Every row comes from one small tree of marks. Brackets hold a mark, then the marks that hang from it, in alphabetical order. Every link used is in the known rows. Which tree was each row made from?
Known rows:
{mutof {foneg gofe tidunad} {getu {zula vesub}}}: -.37  .24  .04  -.01  .14  -.01  -.07  -.07  -.19  -.11  -.03  .04  .08  -.03  .30  -.28  .17  -.14  .11  -.16  .28  -.25  .31  .44  -.13  -.35  -.01  -.09  -.03  .18
{mutof {getu {pitu pefen} tidunad {zula vesub}}}: -.38  .20  -.05  -.31  .06  .06  -.18  -.04  -.20  -.03  -.24  .14  .22  .06  .12  -.18  .13  .02  .12  -.08  .40  -.19  .45  .52  .01  -.31  -.04  -.29  .01  .37
{mutof {foneg gofe} {getu pitu tidunad {zula vesub}}}: -.36  .26  -.05  -.14  .17  .11  -.16  -.19  -.17  -.11  -.15  .11  .18  -.05  .32  -.31  .14  -.09  .09  -.22  .42  -.25  .39  .44  -.20  -.33  .04  -.14  -.06  .31
{tidunad {foneg gofe zula} {getu pitu} {vesub mutof}}: -.32  .25  -.17  -.06  .05  .27  -.22  .12  -.14  .13  -.42  .21  .58  -.11  .15  .14  .43  .21  -.01  -.37  .73  -.11  .31  .31  -.19  -.48  .06  -.11  -.35  .42
{getu pitu}: -.20  .27  .10  -.44  .06  .14  -.12  .15  -.26  .04  -.32  .20  .20  .11  .08  -.21  .13  .12  -.05  .02  .35  -.10  .29  .57  .26  -.27  .03  -.49  -.13  .20
{foneg {tidunad {getu {pitu pefen}}} {zula {vesub mutof}}}: -.35  .19  -.05  -.31  -.02  .12  -.31  .14  -.29  .07  -.03  .07  .24  -.06  -.01  .04  .17  .11  .07  -.11  .62  -.25  .31  .39  .03  -.45  -.19  -.22  -.07  .38
{gofe {foneg mutof tidunad {zula getu vesub}}}: -.51  .02  -.08  -.18  .08  -.16  -.20  .26  -.29  .13  -.04  -.03  .20  -.23  -.02  -.16  -.01  .14  .01  .09  .47  -.23  .19  .36  .33  -.27  -.16  -.21  -.29  .28
{gofe {foneg {tidunad getu} zula}}: -.38  .06  .04  -.34  .11  -.06  -.27  .21  -.21  .12  -.07  .08  .28  -.03  .14  -.12  .15  .18  -.11  .00  .50  -.03  .22  .50  .19  -.28  -.15  -.14  -.21  .23
{foneg gofe {tidunad {getu {pitu pefen}}} zula}: -.31  .10  -.04  -.35  .14  .28  -.31  .00  -.10  -.09  .07  .13  .23  .03  .24  -.09  .24  .11  .02  -.20  .84  -.06  .33  .38  .04  -.55  -.18  -.34  .01  .22
{pefen {pitu {getu {tidunad {foneg gofe}}}}}: -.17  .12  .08  -.28  .08  -.02  -.27  .10  -.18  -.24  .03  .35  .36  -.01  .28  -.12  .25  .24  -.19  -.13  .45  -.16  .43  .47  .10  -.41  .07  -.15  -.10  .15
{pitu {getu {tidunad {foneg mutof}}} pefen}: -.39  -.06  -.08  -.38  .05  -.18  -.13  .28  -.04  -.13  -.20  .20  .21  .05  .07  -.06  .33  .07  -.20  -.08  .46  -.24  .55  .53  .18  -.33  -.08  -.08  -.09  .21
{pitu {getu {zula {foneg gofe tidunad}}} pefen}: -.27  .02  .07  -.26  .13  -.13  -.09  .22  -.14  -.33  -.07  .21  .13  .04  .04  .00  .35  .09  -.03  .15  .41  -.05  .42  .46  .12  -.44  -.09  -.10  -.02  .09
{zula {getu pitu} {vesub tidunad}}: -.19  .24  -.14  -.06  .12  .08  -.25  .10  -.36  .09  .01  .18  .13  -.07  .10  -.09  .19  .12  .08  .09  .17  -.20  .15  .46  .15  -.39  .04  -.25  -.24  .28
{gofe {foneg mutof {tidunad getu}}}: -.41  -.03  .07  -.29  .04  -.09  -.17  .26  -.12  .17  -.19  .10  .31  -.02  .13  -.15  .11  .12  -.16  -.15  .53  -.23  .33  .47  .34  -.28  -.12  -.23  -.31  .22
{vesub mutof}: -.19  .28  .05  -.40  .04  .00  -.07  .36  -.36  .06  -.45  .17  .18  .06  -.03  -.07  .19  -.07  -.23  .07  .17  -.15  .33  .58  .21  -.25  -.01  -.38  -.12  .17
{vesub mutof {tidunad foneg {getu pitu}}}: -.17  .24  -.10  -.23  .05  .10  -.33  .18  -.25  .27  -.38  .26  .43  .06  .21  .11  .42  .16  -.32  -.28  .49  -.15  .37  .44  -.07  -.46  -.04  -.02  -.32  .31
{mutof {foneg gofe {tidunad {getu pitu} vesub} zula}}: -.33  .22  .00  -.15  .11  .22  -.18  .01  -.10  -.07  .03  .09  .18  -.07  .30  -.18  .22  .03  .06  -.25  .60  -.11  .28  .37  -.06  -.41  -.02  -.24  -.12  .25
{foneg gofe mutof tidunad {zula getu vesub}}: -.47  .09  -.21  -.08  .13  .10  -.18  .08  -.25  -.02  .11  -.09  .09  -.25  .05  -.18  .00  .03  .10  -.01  .60  -.26  .22  .25  .19  -.47  -.17  -.40  -.07  .23
{tidunad {foneg gofe mutof}}: -.36  .12  .03  -.18  .08  .01  -.06  .18  -.14  .00  -.39  .07  .29  .02  .15  -.18  .22  .07  -.17  -.18  .45  -.19  .30  .38  .18  -.31  -.07  -.32  -.27  .13
{tidunad {foneg mutof} {vesub {zula getu}}}: -.39  .13  -.09  .00  .05  -.07  .02  .33  -.17  .15  -.46  .09  .38  -.04  .03  -.05  .25  .05  -.07  -.01  .25  -.02  .21  .33  .07  -.27  .06  -.34  -.35  .32
{zula foneg {getu pitu} {vesub mutof}}: -.18  .11  -.08  -.06  .17  -.15  -.14  .23  -.55  .01  -.18  .18  .09  -.29  -.02  .09  .14  .05  .00  .21  .16  -.38  .14  .37  .16  -.28  .05  -.17  -.55  .26
{pitu {getu tidunad {zula vesub}} pefen}: -.36  .12  -.02  -.32  .02  -.09  -.16  .18  -.16  -.25  -.08  .16  .19  .07  -.06  -.04  .28  .03  .03  .12  .26  -.11  .47  .54  .05  -.36  -.06  -.11  .13  .26
{tidunad foneg {getu pitu zula} {vesub mutof}}: -.35  .28  -.04  -.11  -.04  .17  -.13  .11  -.22  .20  -.55  .20  .61  -.01  .07  .20  .43  .20  -.01  -.29  .57  -.12  .40  .36  -.17  -.36  .12  -.07  -.38  .45
{mutof {getu tidunad}}: -.29  .15  -.10  -.36  .15  -.03  -.11  .10  -.19  .08  -.24  .13  .10  .05  .27  -.28  .13  -.07  -.14  -.07  .20  -.15  .41  .66  .13  -.18  .01  -.31  -.03  .20
{pefen {pitu getu}}: -.09  .19  .17  -.27  .03  -.05  -.18  .24  -.25  -.22  -.09  .37  .31  -.01  .11  -.17  .21  .25  -.14  .07  .28  -.15  .37  .54  .26  -.33  .11  -.19  -.08  .11
{foneg gofe {mutof getu} zula}: -.36  .16  -.18  -.17  .17  .10  -.06  .15  -.12  -.02  -.41  .01  .23  -.14  .07  -.36  .06  .04  -.06  -.05  .59  -.14  .34  .39  .18  -.32  -.11  -.35  -.02  .19
{foneg gofe {mutof {getu {pitu pefen}}} tidunad}: -.37  .04  -.06  -.28  .09  .14  -.10  .06  .00  .00  -.15  .16  .16  .02  .25  -.27  .12  -.01  -.01  -.32  .81  -.34  .49  .40  .25  -.53  -.13  -.50  -.05  .20
{pitu {getu tidunad zula} pefen}: -.35  .07  -.03  -.44  .07  -.07  -.14  .19  -.12  -.24  -.15  .20  .18  .12  .00  -.06  .31  .03  -.09  .11  .36  -.03  .54  .57  .10  -.34  -.06  -.14  .13  .21

Write each row's tree:
-.26  .13  .11  -.33  .06  .17  -.15  .09  -.17  -.06  -.35  .21  .37  .12  .05  -.03  .30  .12  .00  -.05  .54  -.07  .39  .47  .08  -.32  -.03  -.22  -.14  .27 => {tidunad {getu {pitu pefen} zula}}
-.28  .02  -.05  -.08  .19  -.16  -.05  .22  -.36  .00  .10  .09  -.07  -.16  .21  .01  .18  .03  -.02  .15  .18  -.12  .19  .42  .26  -.24  .03  -.33  -.41  .13 => {zula {foneg {tidunad vesub}} getu}
-.46  .02  .02  -.35  .07  -.10  -.15  .19  -.11  .07  -.43  .16  .34  -.01  .07  -.23  .08  .10  -.09  -.09  .60  -.20  .44  .47  .28  -.25  -.10  -.24  -.23  .32 => {gofe {foneg {mutof {getu {pitu pefen} tidunad zula}}}}
-.42  .11  .08  -.24  -.01  -.08  -.11  .34  -.12  .18  -.26  .10  .32  .03  .05  -.19  .08  .08  -.06  -.04  .38  -.03  .26  .44  .29  -.33  -.09  -.46  -.19  .28 => {gofe {foneg mutof {tidunad {vesub zula}}}}
-.48  .05  .00  -.19  .02  -.09  -.24  .23  -.20  .16  -.12  -.02  .33  -.16  .00  -.15  .04  .19  -.01  -.07  .54  -.22  .23  .38  .24  -.30  -.19  -.16  -.25  .32 => {gofe {foneg mutof {tidunad getu} {zula vesub}}}
-.34  .11  -.16  -.27  .24  .13  -.20  .06  -.27  -.07  .18  .03  .02  -.09  .23  -.15  .13  .02  -.02  .07  .55  -.02  .21  .39  .13  -.44  -.11  -.38  -.01  .12 => {foneg gofe tidunad {zula getu}}
-.33  -.03  -.17  -.04  .22  -.03  -.19  .01  -.33  -.09  .02  .06  .09  -.33  .16  -.07  .04  .04  .05  -.01  .44  -.38  .23  .24  .17  -.36  -.03  -.37  -.46  .27 => {zula {foneg gofe mutof} {getu pitu tidunad} vesub}
-.36  .04  .02  -.14  .04  -.11  -.03  .22  -.15  .04  -.20  .10  .09  -.10  .14  -.12  .11  .09  .02  -.11  .50  -.27  .40  .37  .31  -.32  -.09  -.43  -.31  .24 => {zula {foneg {mutof {getu {pitu pefen}}} {tidunad vesub}}}
-.43  .01  -.08  -.25  .16  -.15  -.13  .33  -.27  .08  -.33  .05  .26  -.19  -.03  -.21  .03  .14  -.14  .19  .46  -.11  .20  .42  .38  -.16  -.09  -.19  -.33  .23 => {gofe {foneg mutof {zula getu}}}
-.33  -.02  .14  -.37  .06  -.04  -.26  .22  -.13  .07  -.08  .24  .30  .08  .19  -.07  .23  .14  -.08  -.14  .57  -.16  .31  .53  .26  -.36  -.11  -.21  -.28  .23 => {gofe {foneg {tidunad {getu {pitu pefen}}}}}
-.28  .29  -.08  .02  .04  .07  -.24  .07  -.18  .12  -.21  .12  .30  -.01  .17  -.18  .22  .15  .03  -.22  .29  -.25  .25  .39  .03  -.44  -.06  -.20  -.20  .29 => {zula {vesub {tidunad {foneg gofe {mutof {getu pitu}}}}}}
-.32  .12  -.06  -.15  .04  .31  -.14  .08  .04  .11  -.17  .14  .42  .02  .20  -.12  .20  .05  .04  -.35  .74  -.09  .38  .30  .04  -.61  -.04  -.58  -.08  .33 => {foneg gofe mutof {tidunad {getu pitu} {vesub zula}}}
-.29  .26  -.02  -.28  .12  .07  -.11  .04  -.26  .01  -.32  .20  .18  -.01  .22  -.13  .20  -.11  -.11  -.20  .55  -.27  .44  .45  -.08  -.41  .01  -.16  -.10  .24 => {vesub {mutof {foneg gofe tidunad} {getu pitu zula}}}
-.34  .16  -.14  -.23  .25  .01  -.15  -.01  -.13  -.11  -.13  .06  .06  -.10  .37  -.38  .14  -.14  -.11  -.15  .39  -.15  .35  .50  -.09  -.23  -.04  -.12  -.02  .19 => {mutof {foneg gofe zula} {getu tidunad}}
-.30  .10  .03  -.23  .03  -.16  -.05  .33  -.19  -.22  -.19  .22  .17  .00  -.07  .11  .37  .08  -.02  .15  .35  -.07  .47  .46  .11  -.41  -.04  -.09  -.05  .20 => {pitu {getu {zula {foneg {tidunad {vesub mutof}}}}} pefen}
-.19  .28  -.11  -.17  .10  .21  -.34  .05  -.23  .16  -.38  .24  .50  .08  .23  .13  .44  .15  -.25  -.30  .61  -.05  .39  .35  -.20  -.56  -.06  -.02  -.23  .31 => {vesub mutof {tidunad {foneg gofe} {getu pitu zula}}}
-.24  .28  .15  -.15  .02  .03  -.25  .07  -.33  -.15  -.18  .13  .20  .05  -.01  -.01  .20  .20  .14  .13  .33  -.03  .25  .33  .08  -.40  -.15  -.29  -.16  .29 => {getu {pitu pefen} {zula foneg {vesub tidunad}}}
-.29  .02  .08  -.26  .05  .04  -.19  .14  -.13  .04  -.34  .25  .42  .10  .20  .04  .41  .18  -.12  -.26  .58  -.23  .34  .46  .05  -.31  -.03  -.06  -.41  .26 => {tidunad foneg {getu {pitu pefen}}}
-.31  .17  -.20  -.26  .09  -.01  -.14  .20  -.11  .00  -.19  .23  .30  -.04  .16  .01  .38  .07  -.16  -.15  .32  -.13  .47  .54  -.03  -.40  .10  -.12  -.09  .25 => {pitu {getu {tidunad {foneg gofe} {vesub mutof}}}}
-.34  .22  -.01  -.23  .15  .04  -.16  .13  -.23  -.06  -.26  .05  .26  .01  .16  -.14  .25  .13  -.12  -.04  .41  .01  .19  .40  .03  -.30  -.09  -.22  -.17  .13 => {tidunad {foneg gofe zula}}
-.35  .14  -.12  .02  .10  .10  -.04  .20  -.09  .08  -.41  .17  .45  -.05  .12  -.06  .28  .08  -.01  -.14  .48  -.02  .22  .25  -.01  -.44  .08  -.41  -.33  .33 => {tidunad {foneg gofe mutof} {vesub {zula {getu pitu}}}}
-.29  .02  -.01  -.13  .18  -.10  -.05  .14  -.18  -.03  -.14  .05  .04  -.11  .26  -.21  .09  .01  -.12  -.10  .45  -.25  .35  .37  .25  -.34  -.13  -.38  -.26  .08 => {zula {foneg gofe {mutof getu} tidunad}}
-.49  .10  -.10  -.20  .08  -.16  -.20  .23  -.20  .13  -.31  .00  .31  -.19  .00  -.29  -.02  .12  -.03  .00  .39  -.21  .27  .45  .23  -.18  -.14  -.17  -.21  .34 => {gofe {foneg {mutof {getu tidunad}} {zula vesub}}}
-.15  .27  .19  -.17  -.02  -.04  -.18  .16  -.31  -.26  -.08  .29  .37  -.04  .01  -.12  .19  .28  .01  .13  .23  -.13  .35  .46  .15  -.34  .10  -.13  -.03  .19 => {pefen {pitu {getu {zula vesub}}}}
-.37  .17  .12  -.27  .02  -.05  -.15  .28  -.17  .13  -.09  .15  .23  .07  .15  -.14  .16  .11  -.01  -.04  .28  -.04  .24  .55  .29  -.29  -.03  -.38  -.20  .22 => {gofe {foneg {tidunad vesub}}}
-.22  .24  -.03  -.12  .10  .05  -.01  .33  -.23  .05  -.30  .17  .23  .05  .03  -.11  .24  -.05  .01  .19  .03  .14  .15  .50  .10  -.27  .12  -.49  -.12  .26 => {tidunad {vesub {zula getu}}}
-.13  .24  .19  -.26  .02  -.03  -.17  .17  -.28  -.25  -.13  .32  .36  .01  .06  -.13  .21  .27  -.09  .12  .31  -.06  .40  .48  .19  -.33  .11  -.15  -.01  .14 => {pefen {pitu {getu zula}}}
-.18  .00  -.04  -.29  .29  -.18  -.13  .23  -.37  -.04  -.16  .11  .08  -.03  .16  -.09  .13  -.09  -.23  .31  .06  .11  .15  .43  .05  -.22  -.03  -.36  -.25  .17 => {vesub {zula foneg {getu tidunad}}}
